Each row was made from one small tree. The marks that hang from a mark follow it in brackets, in alphabetical order. Every link used is in the known rows. Write each row's tree.
In the rows, zero is written as 128.
Known rows
vaka(tusi(kude sezu vezit)): [144 119 101 161 103  95 119 116 129 100 218 137  89 198 159 114 104 132
 186  87 109 132 140 155 100 150]
kirugu(suzedo(bokap(vezit))): [127 148 136 121 122 136 120 151 135 152  80 115 134  86 123 128 149 150
  86 126 151 138 163 114 126 109]
suzedo(bokap kirugu): [126 155 151 133 121 149 100 111 150 170  86 168 144  96 139 117 154 129
  66 116 150 118 157 146 121 106]
medot(bokap(suzedo(kirugu)) gege tusi): [121 131 126  81 123 165 165  89 116 164  80 100 200 116  72 155 162 144
  88 149  93 105 104  94 152 103]
kude(tusi): [133 104 130 151 151 119 119 119 163 138 133 133  95 125 140 111 124 112
 135 111 155 119 129 114 125 128]
vubol(vaka(tusi(kude sezu))): [161 147  77 130 127 145 118 103 111  95 213 150  87 170 177 152 101 129
 184 111 104 146 152 155 140 145]
bokap(medot(tusi)): [123 113 142 130 147 148 107  78 127 125 103 128 156 124 118 130  94 145
 106 128 118 101 115 118 150 118]
vaka(tusi(kude vezit)): [144 121 107 144 103  98 126 117 122 111 208 135  94 184 148 107  91 123
 152  85 117 132 149 150 128 132]
tusi(sezu vezit): [117  97 128 152 107  89 111 157 134 103 159 132  76 146 132 137 123 108
 191 112 124 137 129 136  91 170]
tusi(kude vaka): [125 120  87 171 127 104 148 130 137  97 188 115  77 151 151 126 119 123
 193 154 123 158 122 166 119 171]
bokap(medot suzedo vezit): [ 90 131 203  94 157 178 115 150 133 134  41 105 182  95 132 121 129 139
  64 157 129 112  72 107 144  93]
bokap(suzedo(kirugu) vezit): [101 139 189  87 127 173 125 166 160 156  45 109 154  86 127 121 155 127
  71 147 146 124  94 107 131 103]
tusi(kude sezu vaka vezit): [122  98  93 181  99  49 136 170 127  71 209 125  63 181 156 129 140 110
 252 142 121 164 104 165  65 214]
suzedo(bokap(medot vezit)): [112 153 168 117 151 147 104 109 106 147  68 139 174  96 137 109 116 148
  57 126 146 110 122 132 147  92]
vubol(vaka(tusi(kude sezu vezit))): [161 139  83 122 113 120 118 123 102  90 217 151  83 175 171 149 102 117
 189 102 110 151 151 152 131 152]
kude(tusi(sezu vaka vezit)): [135  85 115 152 128  61 124 166 156 106 160 132  74 145 147 109 157  96
 193 126 158 141 102 120  82 173]
suzedo(bokap(medot(gege tusi(vezit)))): [123 128 142 111 134 125 103  93  95 146  96 144 186 115 117 121 126 147
  78 117 123 114 130 123 145 109]
suzedo(kirugu): [133 130 143 142 128 152 110 126 164 149 106 143 109 104 129 127 132 113
 105 119 145 121 151 138 130 119]
medot(bokap gege tusi(vezit)): [134 115 105  87 114 110 164  97  79 140 119  98 172 131  59 150 122 130
 119 123 103 110 122  96 160 122]
sezu(tusi): [134 126 121 151 133 130 125 118 165 144 153 143 106 129 122 106  88 130
 139 118 151 125 163 114 122 135]
kirugu(suzedo(bokap(medot(tusi) vezit))): [128 145 147 116 126 140 113 131 128 150  64 119 165  90 119 126 146 162
  74 127 146 124 148 106 128 104]
sezu(tusi(kude vezit)): [132 119 125 167 108  89 125 138 150 130 181 146 102 161 129 102  80 124
 172 102 150 132 157 120  97 160]
sezu(tusi(kude vaka)): [136 127  97 171 126 104 143 128 163 123 189 137  96 153 140 101  99 134
 182 139 148 144 145 133 103 164]
kirugu(suzedo(bokap(medot(gege) vezit))): [131 147 143 119 139 142 114 147 119 150  66 114 169  83 120 130 152 155
  75 129 144 133 155 110 135  98]
kude(tusi(vezit)): [133  91 139 141 131  85 116 148 151 129 139 136  89 132 132 108 125  94
 143  98 162 125 127 109 113 139]
bokap(medot(gege(vezit)) suzedo): [102 106 179 110 164 175 122 155 122 116  71 119 193 101 111 138 135 136
  94 165  90 124  89 113 158  94]
medot(bokap): [114 145 124 145 138 155 155 101 126 133 127 120 102 120 109 145 111 117
 111 140 116 110 138 141 144 109]
vaka(tusi(sezu vezit)): [144 112 107 133 108 102 116 124 131 107 194 139  89 174 145 115 112 121
 160  91 117 128 142 143 115 136]
suzedo(bokap(medot(gege) vezit) kirugu): [131 164 180 106 151 155  95 122 115 171  35 152 216  79 130 107 153 144
  30 120 155 106 128 127 144  80]
sezu(tusi(kude vaka vezit)): [135 115 106 160 106  70 140 155 149 115 192 142  91 160 133  97 100 115
 190 126 154 149 142 129  92 176]
kirugu(suzedo(bokap)): [127 140 124 137 119 137 118 141 143 148 101 125 118  95 125 136 152 144
  97 124 140 142 175 125 118 116]
bokap(medot): [117 120 149 150 161 154 103 107 130 120 110 133 133 117 133 129  98 128
 106 132 124 111 127 137 147 111]
tusi(kude sezu vezit): [116 104 120 190 102  78 114 146 130  94 192 132  77 181 152 136 110 123
 228 108 114 141 126 153  71 191]

Which tree is each row?
[130 153 162 128 147 155  90 108 127 166  65 167 193  92 133 118 158 138
  48 120 139 110 145 140 134  89] : suzedo(bokap(medot(gege)) kirugu)
[108 146 143  87 153 168 169 140  98 150  75  81 180  98  86 148 149 130
  83 157 106 120 102 108 165  88] : medot(bokap(suzedo vezit) gege)
[127 150 150 126 134 142 111 145 129 148  67 121 154  86 126 127 145 154
  74 130 149 130 153 116 126 100] : kirugu(suzedo(bokap(medot vezit)))
[ 99 158 171 106 131 175 156 136 138 153  62 109 146  98 108 137 148 123
  69 155 130 105 102 119 134  91] : medot(bokap(suzedo(kirugu) vezit))
[123  89 100 143 103  61 133 183 130  80 176 125  61 147 135 131 151  97
 215 146 131 161 108 148  85 193] : tusi(sezu vaka vezit)
[143 114  96  87 135 123 193 111  83 109 109  98 183 112  52 143 129 148
 134 170  91 121  99 105 181 119] : medot(bokap gege(vezit) tusi(vaka))
[119 140 142 130 155 146 102  99 104 145  97 145 174 105 130 125 127 144
  75 127 123 119 140 140 149  98] : suzedo(bokap(medot(gege)))
[136 109 111 133 110  76 138 164 151 121 170 141  90 136 118  97 108 105
 164 129 161 147 144 116 106 161] : sezu(tusi(vaka vezit))
[136  96 106 163 149  96 127 137 168 112 155 129  80 138 155 113 157 113
 186 138 151 135 105 126  94 162] : kude(tusi(sezu vaka))
[113 152 154  86 149 172 164 144 109 161  59  93 189  92  89 145 163 127
  71 155 115 114 103 109 158  83] : medot(bokap(suzedo(kirugu) vezit) gege)
[162 142  86 110 112 123 122 122  97  97 210 149  87 165 163 144  92 110
 165  99 116 151 157 149 151 139] : vubol(vaka(tusi(kude vezit)))
[ 93 153 161 107 136 172 163 132 127 143  76  99 137 105 107 139 132 126
  83 158 122 110 100 120 141  97] : medot(bokap(suzedo vezit))
[127 162 183 103 132 153  94  97 127 171  31 157 210  89 131 103 144 155
  30 118 159  93 118 119 134  89] : suzedo(bokap(medot(tusi) vezit) kirugu)
[144  95 103 137 130 120 142 100 105 103 143 111 179 146  95 141 105 177
 196 132  81 126 112 108 149 156] : medot(gege(vezit) tusi(kude sezu))
[144 129  93 171 124 129 122  88 141 109 212 135  95 190 168 118 103 149
 179 100 103 125 143 159 111 139] : vaka(tusi(kude sezu))
[126 165 169 111 125 149 104 126 137 174  54 153 164  83 136 107 150 137
  47 116 166 113 140 133 130  96] : suzedo(bokap(vezit) kirugu)
[162 150  81 117 126 148 123 103 107 102 206 148  90 161 168 147  92 122
 160 108 111 148 158 153 159 132] : vubol(vaka(tusi(kude)))
[131  89 135 159 130  82 108 148 157 121 149 139  86 146 144 114 137 103
 177 102 153 125 118 113  87 157] : kude(tusi(sezu vezit))
[163 138  90  92 115 129 118 129  99 101 193 149  86 149 152 144  99 103
 146 102 121 149 159 141 160 130] : vubol(vaka(tusi(vezit)))
[161 135  87 103 115 125 115 129 103  94 200 152  81 159 161 150 108 109
 170 104 115 149 153 143 142 143] : vubol(vaka(tusi(sezu vezit)))
[125 143 137 141 130 144 109 134 137 144  87 131 138  95 129 134 149 147
  86 129 137 132 165 125 120 106] : kirugu(suzedo(bokap(medot)))
[ 97 105 157 103 134 159 122 114 145 121  84 117 166 121 125 134 145 139
 102 169 105 119  72 113 130 124] : bokap(medot(tusi(vaka)) suzedo)
[108 135 126 110 148 169 165 128 110 145 105  96 158 111  90 158 153 122
 101 157  91 124 118 122 155  98] : medot(bokap(suzedo) gege)
[124 103 100 156  97  55 146 171 118  86 195 119  70 161 140 119 121  98
 204 137 133 165 117 158 102 186] : tusi(kude vaka vezit)
[127 148 124 103 159 151 167 124  84 146  94  88 167 100  84 143 122 131
  95 140 118 115 124 115 176  91] : medot(bokap(vezit) gege)
[106 126 152  91  85 134 154 110 133 148  86 121 151 130  85 144 149 122
  94 137 114 101  99 100 118 124] : medot(bokap(suzedo(kirugu)) tusi(vezit))
[161 142  81 112 128 149 117 109 112 100 197 149  87 154 166 151 107 121
 165 113 110 146 154 148 150 134] : vubol(vaka(tusi(sezu)))
[107 148 160  79 109 167 162  95 134 161  51 103 178 109  89 137 144 147
  68 149 123  91  85  92 139 102] : medot(bokap(suzedo(kirugu) vezit) tusi)
[123 115  80 196 127 100 140 129 147  83 202 120  71 171 168 135 137 136
 242 159 109 157 108 172  81 199] : tusi(kude sezu vaka)
[136  88 120 134 129  66 131 166 149 114 152 131  78 131 135 101 145  87
 159 122 167 141 111 117 109 153] : kude(tusi(vaka vezit))
[113 142 136 108 145 172 160 131 121 157  90 106 169 104  92 155 167 118
  89 155  99 120 120 122 148  92] : medot(bokap(suzedo(kirugu)) gege)
